In the rows, 128 means zero.
Known rows, with every way that one mark hangs from another:
gorasev[naneg tunu]: [130 134 137 118 135 124 174 124 116 128 120  86  91 162 114 141 130 116
  94]
vibo[gorasev[naneg teru tunu[pemo] tupid]]: [ 94 146 129 180 125 112 182 127 133 155 125  71  48 199 114 152 134  72
  71]
kozo[gorasev[teru tunu tupid]]: [ 98 127 145 169 100 159 159 126 158 114 101  92  84 190 128 163 101  99
 122]
kozo[duril gorasev[naneg teru tunu tupid]]: [ 97 107 124 172 112 144 169 133 140 128 120  87  72 190 133 133 114 101
 129]
naneg[gorasev[tunu[pemo] tupid]]: [100 131 125 155 133 138 170 150 148 112 125  80  68 182 103 166 137  87
  95]
kozo[gorasev[teru tupid]]: [110 138 140 181  98 143 160 121 162  94 100  97  89 183 137 145  84 108
 106]
vibo[gorasev[tunu tupid]]: [100 133 142 173 113 144 155 127 140 105 123  89  82 185 111 170 112 106
 100]
tupid[gorasev[naneg tunu]]: [107 125 140 117 152 137 172 120  97 125 124  68 102 167 115 144 129 100
  92]
gorasev[naneg teru tunu[pemo] tupid]: [107 143 126 159 127 114 179 132 141 156 122  87  64 188 123 151 136  83
  82]
teru[gorasev[naneg tupid]]: [120 170 140 151 140 119 153 150 121 113 134  98  85 159 123 119 101 109
  93]
kozo[gorasev[tupid]]: [121 142 129 170 110 157 154 132 146  71 117 109  97 178 122 134  94 120
 106]
kozo[gorasev[naneg teru]]: [131 141 134 146 118 119 183 119 131 116 101  78  85 175 134 122 103 107
  87]
tunu[gorasev[naneg teru tupid] pemo]: [106 150 120 186 138  96 178 142 118 147 115  89  73 173 127 118 146  63
  64]
vibo[gorasev[naneg teru tunu tupid]]: [ 86 140 152 170 108 114 172 115 141 145 118  68  51 189 128 163 123  84
  80]
tupid[gorasev[teru]]: [115 123 151 144 135 135 162 110 130 102  79  70 119 171 140 154  93 110
  88]
vibo[gorasev[teru tunu]]: [110 116 147 151 114 128 168 116 138 121  86  66  89 183 121 173 105 102
  93]
naneg[gorasev[teru tunu[pemo] tupid]]: [ 90 129 134 161 121 127 176 141 159 133 104  68  56 187 118 175 131  76
  90]
teru[gorasev[tunu tupid]]: [106 143 151 146 127 150 142 153 125 110 123 100 106 172 112 155  95 107
 124]
tupid[gorasev]: [124 123 137 138 148 144 159 117 118  83 104  82 124 165 123 148 100 123
  91]

Rows:
[102 107 154 134 135 145 165 109 127 122  85  63 115 179 131 173 106  99
 106]
tupid[gorasev[teru tunu]]
[125 132 123 134 141 106 187 130 123 155 109  76  80 179 117 142 137  85
  75]
gorasev[naneg teru tunu[pemo]]
[108 151 136 167 131 114 162 143 112 121 130 101  85 154 121 121 140  89
  81]
tunu[gorasev[naneg tupid]]
[110 160 125 147 152 127 168 162 109 138 148  92  79 185 101 120 126  83
  93]
teru[gorasev[naneg tunu[pemo] tupid]]
[106 126 126 132 156 120 189 119 106 152 110  59  87 190 121 144 133  77
  80]
tupid[gorasev[naneg teru tunu[pemo]]]
[113 133 148 139 143 114 177 109 120 125  98  62  96 169 142 138 111 104
  72]
tupid[gorasev[naneg teru]]
[ 99 155 145 186 114 101 168 113 146 131 111  74  54 178 136 147 110  98
  66]
vibo[gorasev[naneg teru tupid]]
[110 142 139 144 119 128 163 129 134 134 136  98  76 170 122 152 129 108
  95]
gorasev[naneg tunu tupid]
[122 123 111 177 124 145 160 143 129  92 138 105  78 175 124 107 109 123
 111]
kozo[duril gorasev[naneg tupid]]
[129 151 119 117 168 124 176 163  87 134 131  79  95 178  96 112 128  90
  93]
teru[gorasev[naneg tunu[pemo]]]
[ 98  96 123 182 104 164 154 137 153 102 103  99  98 191 130 152  97 111
 142]
kozo[duril gorasev[teru tunu tupid]]
[ 86 121 159 157 104 127 164 131 171 127  94  65  61 173 131 187 119  92
 104]
naneg[gorasev[teru tunu tupid]]
[ 97 118 153 129 142 125 178 110 113 144 103  54  92 174 132 155 122  89
  92]
tupid[gorasev[naneg teru tunu]]
[110 158 135 175 121 113 165 124 133 109 131  85  61 172 118 136 116 108
  69]
vibo[gorasev[naneg tupid]]
[113 118 133 136 134 119 183 139 145 128  88  54  73 179 111 167 129  82
  86]
naneg[gorasev[teru tunu[pemo]]]
[110 155 146 168 112 104 166 117 156 135 112  89  67 161 145 147 110 106
  76]
gorasev[naneg teru tupid]
[ 97 146 144 176 120 100 170 130 128 140 106  89  76 158 138 131 132  78
  78]
tunu[gorasev[naneg teru tupid]]
[108 141 130 154 119 148 170 130 129 114 139  96  76 183 114 131 126  98
 111]
kozo[gorasev[naneg tunu tupid]]
